Each row comes from the steps of one walk. Every step used is in the known rows, and no mark comes twice. Write the walk behind each row, first mark first.
Known rows
x > h > u > r > t > q: [ 0.86 -0.83  2.12 -7.85  2.18 -2.48  0.78 -1.10 -0.87  1.53 -2.96  0.93
  1.77 -1.10  0.84  3.58  0.98  0.05  3.13  0.30  2.29]
u > x > r: [-1.43 -0.49 -3.65  0.32  0.06 -0.23 -0.07  2.10 -0.11 -2.84  0.33 -2.52
 -0.37 -0.07 -0.62 -2.52 -0.17  1.74 -1.76 -1.06  1.10]
h > u > r > t: [-0.41  0.32 -0.75 -2.53  3.18 -2.44  1.17  2.58 -1.27  0.96 -0.29  0.01
 -0.33 -0.59  0.24  5.19  0.63  0.68  4.25 -0.74  1.58]
u > x: [-1.53  0.40 -2.29  1.41 -0.88  0.26  0.18  1.68  0.15 -1.56 -1.06 -2.66
 -0.53 -0.46 -0.84 -0.88  0.90  0.92 -1.54 -2.20  0.83]
x > u > r > h > t: [ 0.22  2.96 -1.40 -0.09  5.46 -0.89 -0.50  0.91  0.70 -0.65  1.00 -2.14
  0.38  0.08  0.72  2.52  1.19 -0.06  3.93  3.05  2.92]
h > t > q > r > x > u: [-1.47  2.46  2.32  2.54 -3.08  0.39 -1.13  0.20  0.15  0.64 -0.84 -0.23
  4.01 -1.51 -0.22 -1.89  1.31 -0.44  2.62  2.56  1.74]
x > h > t > q: [ 0.64  1.20  0.13 -3.47 -1.04  0.52  1.15 -1.25  0.40 -1.17 -2.13 -0.18
  2.94 -0.99  0.53 -0.49  1.40  1.45  0.01  1.93  1.66]
u > r > h > t: [ 0.06  3.91 -1.47  0.68  6.14 -0.99  0.92  2.00  0.73 -1.30  2.82 -1.44
  0.23  0.27  0.84  2.22  1.66  1.70  2.14  1.95  2.41]
x > u > r: [-0.60 -0.18 -1.14 -0.92  3.09 -1.81 -0.84  2.60  0.35  0.18 -1.66 -1.39
  0.92  0.42  0.06  2.34  0.70 -0.48  4.53  1.55  2.50]
r > h > t: [ 0.34  3.54 -2.23  3.67  2.56  0.65  0.82  0.55  0.88 -1.11  2.20 -1.76
 -0.34 -0.19  0.18  0.23  1.43  1.25  0.43  0.78  2.19]
u > x > h > r > t > q: [-0.32 -1.33  0.22 -4.88 -5.28 -0.63 -0.06 -3.12 -0.29 -1.00 -2.03 -2.24
  0.29 -2.38 -0.41 -1.64  0.63  1.47 -4.75 -2.63  1.55]
x > u > r > t > q: [-0.18 -1.64  1.56 -4.12  2.25 -2.39 -1.15  1.13  0.65  1.79 -1.68 -0.24
  1.78 -0.58 -0.24  3.05  0.45  0.34  4.63 -1.50  2.80]
u > r > x > h > t > q: [ 0.25  3.83  1.41 -6.02  2.71 -1.84  0.29  0.38 -0.50 -1.41  0.65  0.52
  4.40 -0.33  1.47 -1.72  2.13  2.22  2.01  4.26  2.30]
h > r > t > q: [-0.94 -1.62  1.12 -0.33 -3.02 -1.57  0.20 -0.47  0.92  0.48  0.25 -0.99
  0.47 -1.96 -0.48 -0.75  0.44  1.86 -0.99 -1.86  2.20]
t > q > r > x: [-1.22  1.99  2.30  4.35 -1.93 -0.32 -0.91  1.21  0.40  1.23 -0.01  0.46
  3.04 -0.96 -0.60 -2.98  1.46 -0.20  0.15 -0.29  1.77]
t > q > r > h > u > x: [-1.55  0.31  3.45  4.02  0.04  0.90 -0.25 -2.57  1.03  1.33 -2.46 -2.39
 -0.37 -1.90 -0.44 -0.99  0.54 -2.63 -1.04 -0.56  1.66]
r > t > q: [ 0.09 -1.29  0.38 -0.61 -0.54 -0.87  0.02  0.57  0.90  1.15 -0.52  0.29
  1.07 -1.08 -0.73  0.49  0.86  1.57  1.03 -3.82  2.04]
h > r > x > u: [-0.96  0.56 -0.68  2.39 -2.37 -1.72 -1.95  0.38 -0.13 -0.62  0.38 -2.25
  1.27 -0.89 -0.07 -4.25  1.03 -0.31  0.15  3.33  2.60]
u > x > h: [ 0.06  1.02 -2.89 -2.10 -2.17  0.45  0.05 -0.53 -0.80 -1.89 -2.55 -2.15
  0.06 -0.55 -0.40 -1.12  1.11  0.51 -2.88 -1.50  1.23]
x > h > u > r: [ 0.51  0.78 -0.40 -5.06  3.55 -1.99  0.92  0.64 -1.26 -0.13 -2.72 -0.45
  1.06 -0.13  1.05  2.92  1.19 -0.70  2.57  3.06  1.89]
x > u > r > h > t > q: [-0.13  1.13  2.14 -1.28  6.01 -0.99 -0.95 -0.65  1.79  0.11 -0.04 -1.76
  1.79 -0.36  0.88  0.81  1.04 -0.08  4.46  3.77  3.62]
t > q: [-0.68 -1.05  1.18  0.63  0.62 -0.63 -0.17  0.86  1.72  0.56 -1.38 -0.52
  1.69 -0.53 -0.32 -1.93  0.86  0.79  1.29 -0.49  2.18]
h > u > x: [-1.75 -0.25 -1.11  0.20 -0.03  0.09  0.72  0.76 -0.35 -0.61 -2.67 -2.56
 -0.71 -1.04 -0.32  0.34  0.53 -0.26  0.24  0.40  0.69]
u > r > t: [-0.13  1.04 -1.93 -1.81  2.36 -2.11  0.71  3.60 -0.72  0.32  1.03  0.13
 -0.04  0.00 -0.23  4.38  1.12  2.02  2.87 -3.26  1.90]

Write each row's walk
[-0.24  1.30 -1.48  1.88  0.06 -0.99 -1.96  1.45 -0.46  0.25 -0.25 -1.17
  1.88  0.06 -0.31 -2.91  1.22 -0.46  2.35  1.48  2.51]  r > x > u
[-1.52  3.90  1.89  3.47 -2.52  0.50  0.25  1.43  0.27 -0.01  1.00  0.41
  3.56 -1.42 -0.12 -2.05  1.58  1.09  0.89  1.45  1.19]  h > t > q > r > x
[-0.12  1.60  3.37 -0.18 -2.36 -0.36 -0.33 -2.07 -1.17  1.66 -3.00  0.74
  3.32 -1.59  0.37 -2.40  1.39 -2.13  0.03  2.33  1.83]  t > q > r > x > h > u
[-1.15  2.03  0.48 -1.80 -4.99  2.00  0.96 -1.93 -0.44 -1.65 -3.29 -1.24
  2.04 -1.98 -0.28 -0.22  1.19  0.54 -2.83 -0.58  0.20]  u > x > h > t > q > r
[-1.21 -0.21  1.84  4.07 -2.27  0.25  0.01  0.81  1.21  1.19 -1.90 -0.33
  1.77 -1.13 -0.80  0.04  0.90 -0.54  0.41 -1.86  1.52]  t > q > r
[-1.24  1.84 -0.91  2.97 -2.10 -1.72 -0.55  1.40 -0.17 -1.03  2.33 -1.91
  1.08 -0.81  0.03 -4.28  1.33  1.31 -1.19  2.18  2.10]  h > r > x
[-0.40  1.27 -2.12  3.75 -4.06  0.21  0.69  2.25 -1.02  1.03 -0.17  0.30
 -0.22 -1.13 -1.39  3.36  0.87  0.40 -0.04 -5.35  1.14]  q > r > t
[ 0.30  0.30 -1.97 -0.63 -3.17 -0.72  0.40 -0.99 -0.38 -1.52 -1.35 -1.97
  0.29 -0.93  0.14 -1.56  1.00  0.48 -3.15  1.00  2.00]  x > h > r
[-1.08  0.74  2.61  3.57 -2.45 -0.39 -2.44  0.10  0.47  1.81 -1.91 -0.27
  3.36 -1.06 -0.63 -3.15  0.99 -1.93  2.13  0.87  2.40]  t > q > r > x > u
[-0.75 -0.22 -1.94  1.23 -3.43 -1.37  0.57  0.83 -0.24 -0.52  1.09 -1.56
 -0.85 -1.45 -0.67  0.80  0.59  1.93 -1.46 -2.37  1.77]  h > r > t
[ 0.16 -2.11 -0.47 -1.17  0.18 -1.45 -0.27  1.19  0.40 -0.21  0.96  0.22
  1.28 -0.49 -0.53 -1.39 -0.24  2.19  0.75 -2.81  2.43]  x > r > t > q
[-0.31  4.35 -1.61  6.40 -0.61  1.64  0.85  0.64  0.23 -0.52  1.47 -1.34
 -0.29 -0.83 -0.31  1.48  1.51 -0.04 -0.56 -0.49  1.57]  q > r > h > t
[-0.18  2.26  1.85 -0.51  6.57 -1.02  0.48  0.69  2.00 -0.31  1.69 -1.18
  1.49 -0.25  0.96  0.54  1.51  1.41  2.68  2.45  2.69]  u > r > h > t > q
[-1.35 -2.62  0.50 -3.52  0.04 -1.02  0.24 -0.54 -0.35 -0.58 -1.45 -1.64
  0.26 -1.60 -0.31 -0.60 -0.56  1.05  0.20 -1.33  1.59]  h > u > x > r > t > q
[-1.02  1.08 -0.44  0.13  2.78  0.64  0.00 -1.12  1.69 -2.71  1.67 -2.99
  0.46 -0.85  0.25 -4.08  0.20  2.04 -1.33  1.02  2.18]  u > x > r > h > t > q
[-0.90 -0.97 -2.76 -1.87 -0.19 -0.75  0.58  0.80 -1.64 -1.32 -0.37 -1.79
 -1.18 -1.05 -0.51  0.81 -0.57  1.10 -0.11 -1.78  1.06]  h > u > x > r > t
[ 0.17  0.29 -1.63  2.64  5.07 -0.89 -0.12 -0.32  0.26 -0.53  1.36 -2.05
 -1.07 -0.03  0.44 -1.68 -0.04 -0.92  0.91  2.28  2.92]  x > r > h > u
[-1.55  1.54  1.32  2.62 -2.55  1.05  1.16  0.99  0.80 -0.13 -1.20 -0.08
  2.28 -1.49 -0.38  0.87  1.05  0.80  0.93  0.14  1.07]  h > t > q > r
[ 0.87  2.66 -3.09 -2.19 -1.09  0.56  1.53  0.18 -0.87 -2.08 -1.25 -0.40
  1.38 -0.65  0.38  0.97  1.48  1.68 -0.53  1.48  1.39]  x > h > t
[-0.54  0.22  3.78  4.98  1.15  0.24 -0.10 -1.88  1.20  2.53 -1.66 -0.96
  0.24 -1.43 -0.15 -0.20  0.75 -2.82  0.94  0.64  2.43]  t > q > r > h > u
[ 0.01 -0.51 -3.82  0.10  0.20 -1.05  0.41  2.52 -0.81 -1.20  2.01 -0.19
 -0.16 -0.11 -0.68  0.49 -0.12  2.28  0.46 -3.48  2.08]  x > r > t
[-1.15 -1.92 -0.80 -2.60 -0.70 -0.66 -0.28  0.52  0.26 -1.34  0.33 -1.39
  0.42 -0.95 -0.83 -1.80 -0.53  2.36 -1.20 -3.82  1.69]  u > x > r > t > q
[ 0.67  0.81 -2.77  3.52  4.19 -0.56 -0.62  0.63  0.72 -1.24  2.82 -1.75
 -0.77  0.57 -0.10 -3.06  0.23  0.45 -0.58 -0.35  3.24]  x > r > h
[ 0.08  5.78 -1.67  1.10 -3.62  0.88  0.80  0.47 -2.17 -1.50  0.33  0.41
  2.76 -0.98  0.14 -0.52  2.06  0.69 -1.62  1.35  0.88]  q > r > x > h > t
[-1.14  0.14  0.21 -1.39  4.96 -2.28  0.96  2.64 -0.23  0.21 -1.27 -0.94
  0.46 -0.12  0.68  3.15  0.90 -0.24  4.06  2.71  1.83]  h > u > r
[-0.65  3.12 -0.76 -0.28  4.10 -2.56 -0.35  3.80 -0.48 -0.37  2.37 -0.35
  1.82  0.68  0.43 -0.79  1.74  1.34  2.97  1.42  2.13]  u > r > x
[-0.29  1.11  2.45  5.96  0.37  0.57 -0.80 -0.99  1.79  1.93 -0.18 -0.97
  0.66 -0.89 -0.62 -1.37  1.09 -1.63 -0.78 -2.06  2.82]  t > q > r > h
[-0.09  2.75 -3.22 -3.28 -2.43  1.24  1.23 -0.58 -1.03 -3.20 -1.88 -2.19
  0.64 -0.94  0.04  0.23  1.40  1.88 -2.29  0.39  0.41]  u > x > h > t
[-0.80  2.71 -3.74  1.71  2.53  0.82  0.49  0.36  0.12 -3.59  2.99 -3.20
 -1.02 -0.26  0.07 -2.42  0.38  2.16 -1.86  0.72  1.79]  u > x > r > h > t
[-0.82  0.74  0.74 -0.19  0.33  0.31  1.22  1.01  1.49 -0.76 -0.80 -0.58
  2.14 -1.03  0.12 -0.38  1.09  2.15  1.56  1.55  1.58]  h > t > q
